In the rows, zero is written as 128.
Known rows, with every step that occurs
fudos/nufo/pizagur/rugoso/lisedes/tizab: [140 131 138 81 90 123 127 103 118 97 147 154 172 82 77 92 110 176 127 140 119 189 126 97 131 118 161 150 206 95 62 113 130 122 125 158 138 100 191 132 186 142 171 112]
lisedes/tizab: [110 121 115 97 117 132 150 129 128 114 127 142 126 128 121 114 148 152 134 113 121 124 117 146 112 137 143 112 157 142 114 157 136 161 143 129 116 96 158 142 130 151 124 150]
tizab/fudos/rugoso/lisedes/runini: [120 150 190 101 158 104 143 158 143 116 155 173 151 119 129 116 132 205 164 45 128 136 147 100 128 153 101 129 129 106 104 124 169 127 163 131 140 89 187 131 149 131 157 98]
lisedes/tizab/fudos: [110 144 131 108 135 123 158 147 129 94 120 137 136 138 127 117 149 179 130 80 114 132 126 155 89 156 126 102 147 134 102 166 141 153 141 143 121 92 180 145 118 142 119 138]
rugoso/lisedes/runini/medo: [157 147 142 75 130 113 128 144 111 122 150 183 123 146 124 129 144 160 139 106 148 129 151 135 172 122 99 141 129 100 114 120 132 125 172 125 173 96 143 89 154 140 120 116]
medo/runini/lisedes/tizab/fudos: [125 126 126 124 108 126 127 175 119 95 113 100 133 131 129 127 117 170 146 111 96 148 134 159 92 154 129 117 156 128 138 142 135 145 138 112 120 117 167 113 86 137 112 198]
bitumed/nufo/medo/tizab/fudos: [166 154 148 179 137 101 123 169 103 110 138 160 90 141 123 127 137 143 107 108 166 127 169 153 145 135 126 87 145 108 154 103 137 127 123 152 124 136 125 152 137 137 153 111]
rugoso/lisedes/runini/pizagur/nufo/medo: [173 182 101 91 113 129 172 138 99 131 170 210 104 167 110 95 138 147 93 128 181 169 156 154 166 128 117 109 125 95 107 96 129 100 163 129 157 101 135 112 138 145 118 114]
medo/tizab/lisedes/runini/bitumed/nufo: [156 122 135 108 188 101 89 194 130 120 175 196 89 150 118 138 100 169 132 91 160 92 106 130 147 125 134 123 166 106 117 119 135 165 208 118 128 137 128 154 153 118 131 103]
nufo/pizagur/rugoso: [134 109 142 114 85 122 113 145 136 131 135 126 138 87 102 104 88 151 99 162 119 171 136 107 141 133 139 159 164 109 99 136 134 93 95 140 118 138 171 123 140 142 143 98]
tizab/lisedes/runini/pizagur: [151 153 131 71 155 123 145 153 139 130 157 172 117 175 105 130 106 161 127 120 143 139 112 153 136 152 114 145 139 103 105 148 144 143 172 109 158 123 153 108 141 122 109 121]
nufo/pizagur: [140 137 128 126 81 122 113 127 123 122 139 134 137 112 104 106 109 139 114 157 112 152 157 120 124 133 132 135 149 121 119 134 138 93 110 139 117 130 157 126 143 127 146 133]
fudos/rugoso: [120 123 167 115 126 118 128 138 142 121 138 143 141 103 134 121 126 158 151 90 121 118 143 106 123 131 123 142 121 128 132 118 162 119 130 119 116 122 154 131 130 127 153 128]
bitumed/nufo/fudos/rugoso/lisedes/tizab: [120 109 136 103 111 93 103 154 142 122 192 186 130 89 138 111 156 184 147 76 146 106 129 86 135 117 134 99 176 100 97 146 154 143 132 117 97 114 175 149 183 161 196 148]
pizagur/nufo/lisedes/runini: [117 97 117 126 152 184 122 143 106 127 148 179 154 160 143 135 104 132 102 120 160 131 116 118 134 106 151 129 87 116 130 137 118 116 156 102 151 110 95 123 99 147 95 120]
pizagur/tizab: [109 130 131 110 131 115 130 148 129 117 125 133 143 149 140 138 81 106 142 146 136 122 128 131 146 133 121 128 128 122 109 111 124 126 111 133 137 130 131 120 136 135 136 130]
tizab/kivuf: [134 115 115 116 140 99 138 114 130 111 143 119 135 143 109 168 112 119 125 142 134 131 117 132 124 125 128 132 131 123 104 144 154 143 151 147 100 132 135 148 118 121 152 149]
fudos/nufo/bitumed: [150 131 140 136 161 142 93 77 117 115 132 140 173 116 113 122 145 123 141 111 141 148 153 111 104 122 165 114 179 134 86 72 123 139 107 108 124 128 135 124 169 87 141 116]
fudos/nufo/kivuf: [154 118 166 140 157 146 84 89 92 89 132 136 152 108 114 134 132 127 146 112 156 140 129 106 114 114 162 141 152 107 132 97 127 146 125 132 150 136 106 148 159 102 179 135]
bitumed/nufo: [135 114 123 135 132 118 99 146 125 144 158 155 97 127 138 125 136 132 108 117 139 108 126 133 139 118 129 105 140 125 127 130 123 141 121 119 115 142 126 154 139 142 157 126]
tizab/lisedes: [132 144 145 105 132 112 122 151 126 119 137 139 133 140 108 121 101 151 146 121 114 122 97 145 118 138 124 144 134 107 114 151 153 139 163 142 136 118 160 136 142 113 129 143]
runini/kivuf: [117 100 120 118 133 117 112 159 133 113 127 168 110 111 134 119 118 116 136 113 111 108 122 124 116 124 111 110 130 133 146 109 114 135 132 130 119 159 106 138 114 136 118 170]
runini/medo/tizab: [170 157 130 125 124 101 116 154 94 103 109 154 123 140 125 146 127 121 128 119 148 110 168 149 146 102 112 150 117 108 151 118 127 114 141 137 147 125 114 92 120 130 105 132]
runini/bitumed: [110 129 116 125 153 110 106 155 124 119 149 141 108 119 129 123 137 167 102 104 125 114 124 139 108 134 110 99 134 136 127 115 132 116 159 115 104 147 140 137 129 106 110 116]
bitumed/nufo/medo/tizab: [174 139 134 165 119 107 118 161 102 119 138 159 80 137 122 128 129 123 108 133 173 124 158 146 165 124 143 97 145 115 161 93 127 130 124 140 118 145 105 151 140 143 152 122]
rugoso/lisedes: [129 150 132 108 115 106 134 139 105 135 138 154 133 111 123 103 128 138 146 115 133 138 121 120 146 122 114 138 140 114 113 127 137 125 154 150 135 95 147 130 153 137 152 131]
lisedes/runini/pizagur/tizab/fudos: [131 168 124 90 165 124 166 159 144 122 144 163 132 188 134 141 102 145 116 118 161 149 153 149 142 159 94 115 131 104 95 118 119 124 125 111 166 130 135 93 125 140 100 94]
rugoso/lisedes/runini/bitumed/nufo/fudos: [128 108 115 100 163 105 86 162 142 137 207 197 101 122 137 131 149 191 123 89 162 114 117 92 159 125 120 87 172 100 97 111 120 130 177 99 124 141 134 134 184 139 154 104]
medo/runini/pizagur: [164 172 99 119 105 100 156 157 102 135 125 138 102 151 118 117 129 146 115 136 134 152 151 185 114 125 92 135 146 115 133 113 144 111 132 99 122 144 140 91 103 110 110 167]
pizagur/rugoso/lisedes/tizab/fudos: [103 137 143 81 126 100 152 167 127 120 124 155 139 95 121 94 120 188 132 88 124 166 96 127 129 144 119 134 172 106 69 157 141 148 143 160 134 80 207 141 143 163 136 105]
runini/lisedes: [115 102 128 131 115 145 92 144 137 125 128 94 142 118 139 135 100 114 135 155 110 138 123 103 137 139 152 132 121 129 151 129 108 128 116 122 133 145 115 120 105 154 121 160]
runini/bitumed/nufo/medo: [132 132 121 151 139 101 102 169 115 124 172 159 69 129 127 117 153 176 81 110 150 113 144 167 132 139 110 60 145 132 142 93 132 109 148 119 93 161 137 157 139 118 137 113]
bitumed/nufo/lisedes/tizab: [96 94 141 124 135 136 106 165 104 132 145 161 125 133 148 119 131 157 122 111 138 110 110 139 125 130 135 97 144 132 143 172 132 159 144 117 113 111 135 152 122 186 137 151]
bitumed/nufo/medo/tizab/lisedes/runini: [179 132 153 134 146 112 116 169 115 116 162 179 80 162 110 136 116 144 125 125 172 122 136 148 177 135 149 109 156 101 149 104 140 152 165 134 140 135 119 147 158 136 153 109]
pizagur/nufo/lisedes/tizab/fudos/rugoso: [90 124 141 114 131 150 139 162 104 101 133 186 178 128 136 107 121 186 120 64 129 124 126 135 80 121 130 115 97 122 109 171 162 119 150 124 114 77 169 147 92 152 114 148]
medo/runini/lisedes/tizab: [128 108 114 111 93 136 123 167 117 106 118 100 122 128 129 123 113 143 148 139 102 143 126 153 113 135 144 125 158 135 150 134 135 148 140 101 118 125 144 118 92 142 121 210]

Rows
[158 132 158 98 131 93 107 152 133 105 168 187 156 114 132 150 137 175 171 84 168 120 168 67 166 103 124 151 139 71 123 110 153 108 149 108 148 121 139 81 178 141 153 119] => nufo/fudos/rugoso/lisedes/runini/medo/tizab
[170 187 138 145 109 105 154 167 84 89 140 198 135 121 111 96 114 158 122 76 165 144 168 138 130 114 128 114 109 93 122 90 161 85 156 169 125 91 157 150 130 116 151 122] => pizagur/nufo/medo/tizab/fudos/rugoso/lisedes
[178 206 146 131 126 94 172 136 91 91 125 138 144 132 80 109 128 204 112 108 145 208 158 169 117 136 90 124 167 71 98 72 146 94 124 153 157 125 180 95 147 105 137 115] => tizab/fudos/nufo/medo/runini/pizagur/rugoso/lisedes
[128 137 157 120 162 139 121 114 100 59 125 148 155 122 110 126 155 179 141 68 138 139 128 138 75 145 148 111 171 120 103 142 140 171 138 142 137 96 163 160 147 123 163 145] => lisedes/tizab/fudos/nufo/kivuf
[119 165 184 116 137 86 139 158 128 111 139 157 158 102 125 99 130 198 161 51 110 134 144 110 109 146 96 131 122 107 109 128 173 112 147 151 128 93 200 138 145 126 167 120] => tizab/fudos/rugoso/lisedes
[113 141 159 71 106 98 145 148 124 112 144 174 146 92 125 86 141 183 171 71 117 126 129 113 131 136 121 137 156 123 104 144 174 143 169 137 114 77 201 143 155 150 170 151] => fudos/rugoso/lisedes/tizab
[110 126 143 93 103 100 128 134 143 108 165 164 167 85 127 112 147 186 172 79 131 128 126 75 126 125 138 120 164 99 98 146 161 123 142 123 105 100 185 121 179 152 174 155] => nufo/fudos/rugoso/lisedes/tizab
[125 168 144 100 148 106 129 115 100 93 135 173 172 114 105 86 158 173 157 60 128 158 142 128 95 144 143 99 199 124 58 115 143 157 150 146 126 72 203 141 178 121 151 135] => rugoso/lisedes/tizab/fudos/nufo/bitumed
[150 124 122 127 84 110 151 149 107 77 123 87 112 148 101 154 113 144 130 168 125 164 144 180 125 156 142 104 152 130 158 119 161 141 150 132 98 129 148 125 91 130 132 215] => nufo/medo/runini/lisedes/tizab/kivuf
[137 134 139 104 99 93 90 181 116 119 170 173 126 135 112 107 60 139 120 150 126 118 130 141 145 136 123 127 163 102 98 135 149 119 121 145 121 136 171 152 167 132 181 137] => bitumed/nufo/pizagur/tizab/lisedes
[135 129 127 120 95 106 92 161 120 130 166 161 118 129 130 107 80 124 109 156 137 121 154 128 151 126 127 115 160 115 106 117 128 111 94 135 114 143 153 149 154 145 179 128] => bitumed/nufo/pizagur/tizab
[118 141 146 82 137 116 146 132 124 102 131 149 161 97 101 103 123 196 136 89 125 175 96 116 124 127 131 133 183 92 56 133 132 152 141 162 145 82 199 134 164 146 148 94] => pizagur/rugoso/lisedes/tizab/fudos/nufo
[143 209 145 92 109 58 166 199 99 115 132 168 139 143 124 100 92 181 156 86 135 152 160 172 117 143 56 141 146 91 101 101 181 98 140 123 130 114 196 89 124 113 148 162] => medo/runini/pizagur/tizab/fudos/rugoso/lisedes
[120 138 112 68 121 89 158 130 110 103 145 154 134 126 102 120 130 149 146 117 130 139 103 138 128 132 123 125 168 121 81 165 159 168 186 167 102 77 181 158 147 151 166 170] => rugoso/lisedes/tizab/kivuf
[110 99 156 128 199 164 105 114 119 106 155 148 175 148 119 159 127 178 128 110 144 135 123 98 121 120 142 110 138 112 132 91 116 131 174 98 158 143 94 111 145 122 106 97] => fudos/nufo/lisedes/runini/bitumed
[172 139 142 160 103 142 127 104 99 78 123 91 148 136 97 144 117 138 135 162 128 175 160 143 132 127 152 116 145 106 163 53 125 114 120 122 146 153 109 101 128 104 139 169] => fudos/nufo/medo/runini/lisedes
[104 142 159 102 135 115 156 153 140 92 129 153 147 115 125 114 148 201 148 53 107 124 143 136 82 160 120 111 144 132 102 158 173 149 142 132 108 86 203 147 128 140 143 141] => lisedes/tizab/fudos/rugoso
[125 175 138 92 137 111 156 114 104 84 137 161 166 120 103 99 152 185 153 71 117 150 120 130 104 132 124 108 172 105 73 131 141 155 160 165 146 69 185 142 168 136 154 136] => rugoso/lisedes/tizab/fudos/nufo
[114 120 138 82 179 99 92 195 140 117 186 189 107 170 133 139 70 170 132 108 148 95 100 146 154 147 108 107 152 110 92 117 138 153 179 111 139 136 151 144 158 112 140 110] => pizagur/tizab/lisedes/runini/bitumed/nufo
[151 120 126 134 92 115 89 147 120 135 173 161 107 111 119 103 119 142 96 142 128 128 153 129 137 125 133 116 160 119 121 135 132 111 107 128 106 143 148 155 151 139 173 126] => bitumed/nufo/pizagur
[174 151 161 131 142 118 149 153 115 94 129 157 112 167 95 141 104 145 149 136 169 144 139 150 164 148 149 131 144 102 153 101 151 139 177 146 155 120 121 128 148 118 120 113] => nufo/medo/tizab/lisedes/runini
[151 123 140 94 143 137 123 135 132 116 143 158 117 165 132 159 143 148 120 115 148 118 162 146 157 130 112 134 115 114 134 119 122 126 143 102 167 123 118 81 126 132 90 113] => lisedes/runini/medo
[171 175 109 173 121 127 148 150 90 87 127 172 118 150 110 121 118 130 92 112 170 141 165 157 123 114 141 101 104 103 131 94 135 95 136 161 128 116 120 145 104 112 115 118] => pizagur/nufo/medo/tizab/fudos
[149 157 146 157 155 106 135 158 115 107 106 136 139 134 122 133 113 134 135 93 143 127 143 126 116 129 124 133 136 108 129 125 128 130 138 148 133 122 127 134 121 124 124 112] => medo/tizab/fudos
[167 136 170 70 145 77 130 152 120 100 158 192 142 130 115 156 115 164 168 79 158 119 160 104 169 112 109 166 131 95 113 119 184 134 192 136 135 97 156 110 148 133 162 127] => fudos/rugoso/lisedes/runini/medo/tizab/kivuf
[144 130 95 131 132 147 98 125 105 138 141 184 135 127 133 94 129 99 105 105 152 129 149 136 105 110 158 107 136 142 85 104 129 112 114 104 98 113 144 148 123 98 116 127] => pizagur/nufo/bitumed
[161 135 133 138 96 150 140 109 104 66 125 104 144 134 93 135 136 154 137 150 124 174 156 157 117 134 163 104 169 115 148 72 129 137 130 123 140 133 132 108 124 121 132 189] => fudos/nufo/medo/runini/lisedes/tizab
[157 189 187 153 122 84 154 165 98 88 121 156 135 120 110 106 125 176 157 80 152 150 176 129 144 143 112 120 134 100 152 92 174 99 154 171 130 104 165 134 149 128 159 116] => nufo/medo/tizab/fudos/rugoso/lisedes
[152 129 133 154 117 116 120 142 113 126 154 152 83 137 125 123 143 142 99 134 155 127 152 156 153 133 128 84 137 124 154 106 132 126 115 134 119 140 125 150 142 142 154 129] => bitumed/nufo/medo
[162 120 134 161 88 123 99 170 107 121 147 115 82 135 128 125 123 137 113 150 135 144 158 166 153 137 135 89 141 120 180 90 132 122 116 106 114 156 120 129 109 137 151 178] => bitumed/nufo/medo/runini/lisedes
[144 161 160 121 117 110 126 121 120 95 141 140 184 89 85 102 104 192 120 109 114 188 141 102 116 127 125 144 173 75 63 105 138 95 113 171 153 115 190 124 172 119 167 86] => tizab/fudos/nufo/pizagur/rugoso/lisedes
[126 101 149 77 142 124 128 155 145 147 146 160 127 106 129 120 104 161 134 118 149 163 97 95 183 129 130 154 158 99 87 119 121 138 154 127 155 106 154 122 152 156 132 73] => pizagur/rugoso/lisedes/runini
[143 127 147 109 165 111 106 177 133 111 193 184 79 162 107 130 124 201 112 102 148 113 114 162 145 157 122 87 153 115 127 110 152 145 194 113 128 139 154 150 157 108 126 109] => tizab/lisedes/runini/bitumed/nufo/medo
[118 115 147 131 121 115 110 126 162 114 157 137 164 94 134 145 136 163 156 102 134 123 142 65 122 120 137 124 135 99 125 124 151 103 106 106 108 145 148 114 157 130 162 133] => nufo/fudos/rugoso
[93 101 132 142 167 113 74 187 104 140 167 162 111 125 148 124 130 180 95 100 139 99 115 135 115 126 105 84 134 130 147 132 129 122 161 103 101 158 127 151 118 140 124 121] => runini/bitumed/nufo/lisedes
[117 155 75 97 114 150 157 154 83 125 135 190 145 157 127 100 128 142 78 129 155 148 126 168 102 113 123 114 109 116 112 167 126 110 143 114 120 107 140 115 86 168 80 160] => runini/pizagur/nufo/lisedes/tizab
[148 164 116 74 140 116 157 140 119 148 160 186 114 151 121 104 133 150 127 122 158 157 136 129 165 137 107 136 147 102 101 117 128 124 166 119 163 109 140 106 151 151 124 109] => rugoso/lisedes/runini/pizagur
[128 104 146 81 162 123 114 173 155 109 154 189 114 144 117 129 94 153 159 100 116 103 96 129 129 140 121 128 138 112 124 126 136 167 184 122 152 136 129 133 139 118 112 149] => tizab/lisedes/runini/kivuf
[140 116 122 82 152 139 151 148 156 154 149 156 112 148 124 133 117 152 97 137 162 167 126 131 167 141 123 148 142 106 98 122 114 125 124 95 154 141 135 94 124 151 94 74] => lisedes/runini/pizagur/rugoso
[135 97 154 106 141 109 90 148 159 140 206 195 128 105 142 135 142 178 149 80 159 111 135 62 165 113 136 111 158 91 108 123 145 135 135 98 124 133 143 135 191 152 192 113] => bitumed/nufo/fudos/rugoso/lisedes/runini
[119 138 154 86 150 108 120 132 121 108 126 158 175 84 106 89 133 180 140 73 131 177 115 119 113 141 148 121 210 111 39 114 139 152 124 144 124 80 213 137 176 132 146 94] => pizagur/rugoso/lisedes/tizab/fudos/nufo/bitumed
[136 138 113 135 135 102 117 173 112 120 144 133 94 128 127 126 133 179 118 102 122 120 131 171 101 126 98 111 152 129 135 98 148 115 168 93 97 152 145 122 107 83 107 154] => medo/runini/bitumed
[139 180 142 94 102 111 150 117 99 78 144 165 169 109 85 85 141 193 142 94 111 165 143 123 99 139 128 117 192 102 65 131 146 128 150 171 140 75 207 140 176 138 168 139] => rugoso/lisedes/tizab/fudos/nufo/pizagur
[106 99 118 100 104 150 112 149 134 107 125 107 141 116 136 124 119 134 138 146 103 138 117 123 122 146 163 116 143 141 134 155 114 153 130 120 123 118 146 131 105 172 120 179] => runini/lisedes/tizab
[178 199 174 124 140 83 176 169 104 103 139 184 122 146 107 110 128 184 139 81 176 166 189 138 155 157 99 120 142 92 143 90 166 99 161 150 151 108 160 109 147 139 136 100] => nufo/medo/tizab/fudos/rugoso/lisedes/runini/pizagur
